Each row was made from one path, in order. Every step used is in the known rows, and no mark comes twice. Write each row's path.
In the rows, zero is written as 128.
Known rows
zuva lipe daro vanuv zaniko: [127 121 138 179 174 124 151 123 114 144 142 146 136 130  93 123 134 142
 157 148 131 147  83 107 160 157 108 103 113 118 132  95 162 139 142 155
 155  71 132 119 127 138 126 121 148  87]
zuva vanuv zaniko: [143 142 123 122 155 118 169 125 129 141 135 159 161 128 105 138 143 108
 143 137 118 142 102 127 145 142 112 123 156 106 135 119 144 145 126 160
 144  94 125 110 117 131 119 125 136 112]
zuva vanuv zaniko lipe daro: [140 117 134 163 150 138 170 128 136 159 134 153 156 132 101 132 111 132
 168 133 141 130 101 107 167 140 101  88 156 127 138 102 163 166 139 149
 159  68 129 131 114 150 148 121 145 101]
vanuv zuva lipe daro: [111 121 133 164 140 158 133 132 142 140 131 108 113 139 105 137 122 156
 159 147 131 167  78 135 136 147  90 113 113 138 138 104 141 161 149 127
 162 119 138 117 137 141 136 105 133  68]
mudop rera rifug: [171 132 111 141 101 136 133 139 135 116 120 154 112 107 121 126 142 118
 107 131 163 133 134 126  98 130 132 141 158 123 119 108 124 126 122 114
 128 133 125 103 123  98 116 142  99 151]
zugedo vatoda: [121 107 143 129 137 144 115 134 130 137 144 132 126 144 158 131 126 105
 147 124 115 130 139 123 126 132 130 150 114 131 127 122 126 136 135 137
 131 154 114 137 115  98 126 118 104 120]
nupefa vanuv: [157 109 140 120 123 114 121 130 156 156 124 139 133 141 129 126 129 122
 113 128 126 137 139 113 138 111 142 122 134 141 141 119 144 143 110 108
 131 115 128 123 110 136 105 121 135 108]
zuva lipe daro: [100 108 143 161 134 138 128 133 133 136 144 133 102 127 108 135 117 153
 160 131 142 134  97 113 150 136 116 106  97 136 127 115 130 162 146 118
 145 106 124 126 121 139 131 106 146 102]
lipe daro vanuv: [131 113 140 162 145 124 121 106 134 152 136 152 113 127 121 105 120 153
 157 140 126 140 117  84 154 132 134 117 103 129 124 100 150 124 116 143
 151 107 129 132 129 129 133 122 133 116]
vatoda zugedo: [118 142 152 123 110 117 132 130 100 125 150 138 124 126 137 151 129 121
 127 126 102 167 137 142 131 141 130 116 128 147 157 121 122 131 107 131
 139 128 156 120 140 128 123 116 124 129]
vatoda rifug: [143 114 104 132  96 132 109 146 152 125 132 156 152 131 111 113 117 130
 132 128 130 104 137 123 122 102 130 135 136 127  96 150 123 141 147 123
 128 137 125 128 116  98 144 148 120 130]
lipe daro: [113 110 132 154 128 137 126 111 140 134 123 145 108 125 129 124 107 148
 155 123 127 130 110 107 131 121 118 107 117 126 124 106 140 135 120 109
 145 120 122 134 132 133 139 115 127 115]
mudop rera nupefa vatoda zugedo vanuv zaniko: [166 113 131 116 152 127 150 148 139 101 181 177 131 157 174 192 107  77
  98 140 109 216 140 132  88 167 125 134 191 128 197  86 164 119  74 149
 154 105 165 122 109  86 102  99  97  80]
vatoda nupefa: [115 132 103 121 142 140 121 121 126 110 155 148 152 136 129 131 113 145
 117 125 128 148 132 118 134 125 122 127 142 133 131 137 120 141 139 126
 139 116 141 127 136 119 156 149 132 140]
rera nupefa vanuv zaniko lipe: [179  98 127 147 152 126 142 148 142 114 130 128 178 155 115 145 101 102
 121 137 157 144 144 120 118 143 102  86 195 139 157 110 168 136 140 122
 147  64 145 128 109 139 120 127 134  90]
zaniko lipe zuva vanuv daro: [132 147 140 165 142 140 147 120 159 168 136 119 160 148 112 133  95 132
 177 135 146 156 115 119 162 161 128 104 126 154 150 134 134 167 129 164
 131  91  96 120 119 150 155 137 137  84]
daro vanuv: [147 132 133 137 147 117 122 126 120 148 138 133 136 127 122 109 142 136
 130 146 130 138 136 107 145 136 147 138 117 130 127 116 142 117 120 163
 135 113 134 125 128 123 120 136 134 131]
nupefa rera zugedo vanuv: [135 107 138 106 118 122 106 164 134 137 151 142 120 150 130 173 117 100
 117 160  99 153 150 120 129 142 129 147 127 117 162 111 145 128  93 158
 173 130 159 166 116 111 107  96 122 102]
mudop rera nupefa vanuv zaniko: [190 107 109 119 158 117 150 134 158  93 124 160 157 134 148 168 124 100
 100 141 147 173 119 119  83 154 123 103 204 110 158  93 163 112  91 121
 138  72 150 111 116 120  99 125 113  99]
rera zugedo vanuv zuva lipe daro: [ 94 115 162 147 130 154 123 159 155 147 161 129 110 171 110 151 111 124
 174 162 111 211  95 131 132 164  95 121 121 126 159  99 156 162 140 165
 196 127 133 145 140 137 119  87 126  28]
nupefa vatoda zugedo vanuv zaniko lipe: [158 120 156 140 133 138 147 160 117 161 180 142 147 179 143 153 105  89
 110 127 102 169 154 140 150 150 111 122 160 162 187 110 170 152 112 149
 151 107 156 138 105 113 126 103 123  69]
nupefa vatoda zugedo vanuv zaniko: [142 127 150 127 138 124 150 136 124 155 174 159 130 173 144 157 114  81
 110 128  81 179 137 138 130 145 117 135 147 136 183  99 159 137  92 139
 151 123 149 124 110 101 108  95 114  67]
zaniko lipe: [143 121 135 144 121 139 128 151 120 139 137 108 144 136 124 125 119 134
 128 128 153 114 143 129 145 134 126 116 138 155 130 138 137 142 146 136
 126 111 138 141 125 141 144 135 138 128]
zugedo vanuv: [134 129 131 113 138 124 113 145 145 155 150 134 135 159 131 126 109 116
 132 140 120 150 127 104 128 123 136 153 133 122 140 127 141 131 125 153
 132 135 109 143 119 115 133 123 130  97]
nupefa vatoda: [136 101 136 135 133 138 130 128 143 139 136 138 105 138 137 131 128 117
 110 120 122 123 153 132 138 122 137 139 116 141 138 120 131 139 115 113
 133 139 134 125 100 116 102 112 121 114]
mudop rera nupefa vatoda zugedo: [151  96 140 124 128 129 134 141 138  89 168 165 100 125 176 191 125 105
  93 133 130 193 165 140  99 161 148 125 157 154 176  98 135 122  77 123
 149 121 178 109 109 100  96 100  97 125]
zuva vanuv daro: [127 143 130 133 158 120 165 111 143 172 133 141 142 134 114 133 128 126
 150 122 128 143 119 128 138 134 144 131 124 122 123 136 121 156 125 160
 146 105 109 109 114 142 125 124 118 103]
zuva lipe daro vanuv: [122 114 147 169 155 124 121 130 126 154 151 140 108 125 102 115 134 157
 161 151 143 145 107  92 169 144 138 118  88 139 128 105 147 149 140 153
 151  93 127 125 114 137 125 112 150 100]

Which path is each row?
[126 138 128 137 141 149 138 147 132 137 136  93 133 140 103 135 143 135
 134 153 128 165  97 156 131 151 101 132 126 140 140 124 129 154 156 148
 147 125 147 116 128 137 125 119 135  85]  vanuv zuva lipe
[153 124 140 179 142 157 125 127 138 167 136 105 140 144 115 102 117 161
 158 150 140 156 114 107 154 151 110 109 128 153 141  94 172 141 140 163
 166 102 146 137 135 140 150 134 135  86]  zaniko lipe daro vanuv zuva
[143 125 127 170 164 129 153 100 120 142 127 156 137 128 114 112 119 135
 153 136 117 141  93 100 139 146 109 103 129 108 132  87 167 116 119 146
 159  87 130 122 138 126 132 129 133  98]  lipe daro vanuv zaniko
[152  92 136 119 140 111 111 131 164 119 133 145 139 147 129 144 111 113
 119 135 143 160 155 103 111 125 132 108 155 138 147 111 144 129 124 114
 141 102 133 122 105 126 103 117 128 105]  rera nupefa vanuv
[147  69 105 141 114 141 104 148 178  99 151 170 137 144 119 136 102 111
 121 125 140 121 172 120 104 108 126 135 143 136 118 128 125 139 145 110
 139 134 136 127  81  74 119 128 103 115]  rera nupefa vatoda rifug
[129 114 159 133 115 131 136 129 119 140 161 152  97 138 148 155 134 107
 108 116  98 160 162 147 143 134 135 125 117 163 165 110 129 145  93 116
 146 139 162 114 112 114  97 100 113 115]  nupefa vatoda zugedo
[169 138 130 157 160 131 154 141 104 146 140 117 175 138 107 112 135 125
 126 146 141 128 128 123 155 156 117 110 155 131 136 117 169 122 137 174
 140  75 146 134 129 136 138 145 142 116]  daro vanuv zaniko lipe
[141 143 127 166 130 152 143 127 134 114 120 110 169 146 116 135  98 111
 152 138 133 139  99 136 142 169  84  85 156 145 156 113 156 127 130 134
 119  92 114 131 138 132 157 146 146  92]  vanuv zaniko lipe zuva
[145 109 147 177 139 137 120 134 130 163 143 129 129 129 117  99 114 156
 157 140 151 126 133  88 173 137 136 104 114 152 128 106 164 137 132 151
 149  93 135 145 121 139 149 131 144 116]  zaniko lipe daro vanuv
[124 104 140 169 121 153 124 134 130 143 131 128 122 131 125 122  98 153
 156 121 152 113 124 107 151 126 117  92 125 151 128 116 150 150 140 117
 145 105 129 147 126 145 155 124 137 112]  zaniko lipe daro
[143 116  89 115 143 138 104 134 121 115 150 143 146 128 124 159 110 149
  90 138 118 127 134 115 140 124 118 137 137 131 142 122 128 136 118 117
 147 100 172 137 118 110 149 140 131 150]  vatoda nupefa rera
[144 145 133 142 162 134 131 144 126 154 149 100 141 142  98 116 156 142
 133 168 131 174 103 134 154 165 119 143 113 142 143 118 141 144 149 181
 152 111 149 116 126 133 119 127 142  86]  daro vanuv zuva lipe
[123 153 153 117 128 132 123 167 123 162 179 107 135 168 122 156 127 117
 130 162  95 225 104 147 138 163 110 145 132 155 179 119 141 163 137 175
 161 131 153 121 133 123 129 101 134  52]  vatoda zugedo vanuv zuva lipe
[136 133 144 144 124 134 124 139 161 153 141 130 159 134 108 131 109 125
 168 151 145 152 121 102 181 154 125 110 133 165 159 126 140 168 130 161
 126  97 106 129 110 140 151 132 157 108]  zaniko lipe zuva vanuv
[123  86 138 145 162 170 106 131 168 162 176 150 138 174 131 139 100 144
 146 139 117 197 104 105 151 132  95 122 120 156 149  98 150 194 155 119
 174 117 133 117 110 109 136 112 119  49]  zugedo vatoda nupefa vanuv zuva lipe daro
[141  71 129 122  83 149  90 172 144 121 155 174 141 141 135 168 116  93
 132 144  99 109 172 138 119 128 122 156 114 122 121 128 130 143 114 143
 169 152 156 160  95  65 112 115  86 125]  nupefa rera zugedo vatoda rifug
[156 114 141 117 149 147 128 177 158 123 196 134 114 168 158 196 124 101
 102 166 127 252 132 145 105 183 129 153 163 160 202  94 151 149 106 166
 168 123 176 112 101  96  98  87 105  53]  mudop rera nupefa vatoda zugedo vanuv zuva lipe
[136  95 115 129 103 148  95 149 155 137 149 161 150 149 137 118 113 109
 146 121 118 111 147 120 117 109 128 159 120 127  94 141 120 147 150 135
 127 160 113 137 100  68 141 141  97 119]  zugedo vatoda rifug
[118 151 136 150 151 127 148  98 167 159 131 139 146 138 116 136 106 123
 173 135 126 169 100 115 142 154 133 115 115 132 145 124 124 156 113 159
 133 105  87 107 128 136 137 129 127  83]  lipe zuva vanuv daro
[131  99 154 117 137 122 107 147 144 122 191 156 109 170 151 169  97  87
 117 137 107 203 171 114 112 145 137 139 139 154 186 101 145 136 107 141
 157 135 151 130  98  90 108  90 114  82]  rera nupefa vatoda zugedo vanuv
[136  93 130 110 149 141 101 130 155 148 167 171 155 162 152 132 109 118
 119 123 116 159 156 100 140 113 135 138 133 145 139 123 138 160 129 117
 141 126 127 125 101  99 130 129 115 109]  zugedo vatoda nupefa vanuv
[119 123 135 147 150 152 117 144 162 168 155 112 117 168 110 133 100 145
 163 155 124 188  78 109 136 143  96 133 118 130 149 105 154 166 151 149
 160 127 119 134 125 128 143 102 138  38]  zugedo vanuv zuva lipe daro
[157 134 128 135 150 131 169 147 121 153 138 135 177 135 103 132 130 113
 146 139 138 129 117 130 161 151 111 108 168 129 141 126 153 160 143 166
 145  74 136 126 109 145 138 131 148 112]  zuva vanuv zaniko lipe
[134 127 112  96 135 156 104 156 140 124 172 143 153 166 127 177 101 122
 105 168  89 204 130 132 120 155  94 154 157 127 178 107 150 141 111 166
 199 126 184 155 136 107 136 118 109  79]  vatoda nupefa rera zugedo vanuv zuva
[142 134 158 117 123 145 124 142 146 170 174 133 116 177 149 150 116 104
 111 141  82 213 138 144 130 145 119 155 137 161 187  99 149 150  98 150
 162 158 154 123 116 101 109  92 107  53]  nupefa vatoda zugedo vanuv zuva
[153 147 124 136 151 135 129 125 131 153 133 107 147 138 116 107 146 137
 129 157 119 169 115 126 133 152 118 143 130 132 141 110 150 119 124 172
 152 126 145 121 139 126 123 134 124 100]  daro vanuv zuva
[164 117 139 108 138 145 127 153 162 117 183 143 117 169 177 185 110  96
 100 154 114 248 144 137  83 170 129 154 179 151 203  85 154 127  81 155
 166 139 175 119 112  89 106  97  89  66]  mudop rera nupefa vatoda zugedo vanuv zuva
[138 125 116 136 134 159 110 159 140 105 172 148 185 173 119 189  68 101
 128 166 109 184 122 116 147 182  82 105 170 139 193 103 171 141 107 161
 176  75 161 163 133 115 163 139 140  75]  vatoda nupefa rera zugedo vanuv zaniko lipe zuva
[142  85 146 101 128 153 116 149 157 118 179 197 141 147 181 174 129 104
 109 136 118 198 167 122 120 150 151 137 160 133 160 109 143 148  87 139
 164 125 158 133 118 104 100 124  91 112]  mudop rera zugedo vatoda nupefa vanuv
[123 139 140 124 129 119 124 117 165 144 138 150 142 130 112 135 119 115
 167 148 125 166 106 101 160 149 129 124 122 138 157 117 132 151 113 152
 124 112 102 117 114 127 134 126 151 108]  lipe zuva vanuv
[119 108 115 111 124 142 113 142 116  93 161 161 137 126 125 180 117 129
 100 147 105 152 152 137 135 146 115 126 136 128 156 116 126 137 107 133
 181 107 188 144 130 121 125 125 119 140]  vatoda nupefa rera zugedo
[140 114 150 118 140 142 114 146 155 127 183 129 122 182 149 166  99  89
 118 150  97 231 151 132  99 156 109 143 156 159 197  89 154 137 113 152
 172 147 161 127 108  92 110  90 101  53]  rera nupefa vatoda zugedo vanuv zuva
[112  94 159 122 141 163 117 162 152 134 189 147 151 177 129 165 131 108
 132 150 105 218 144 148 137 164 103 133 136 150 163 115 139 182 147 152
 190 127 161 120 118 118  97 107 110  55]  rera zugedo vatoda nupefa vanuv zuva lipe
[161  98 129 136 160 156 133 146 137 147 166 154 196 175 144 135  98 109
 118 123 128 147 144 116 146 130 105 110 170 147 149 120 163 163 146 126
 145  86 142 135 107 109 144 141 122  93]  zugedo vatoda nupefa vanuv zaniko lipe
[126  85 153 118 116 146 110 156 120 121 150 144 113 140 151 182 133  90
 131 142  98 134 162 139 127 152 118 146 110 126 150 102 135 130  97 145
 173 143 160 156 106  98  97  94  94 127]  nupefa rera zugedo vatoda
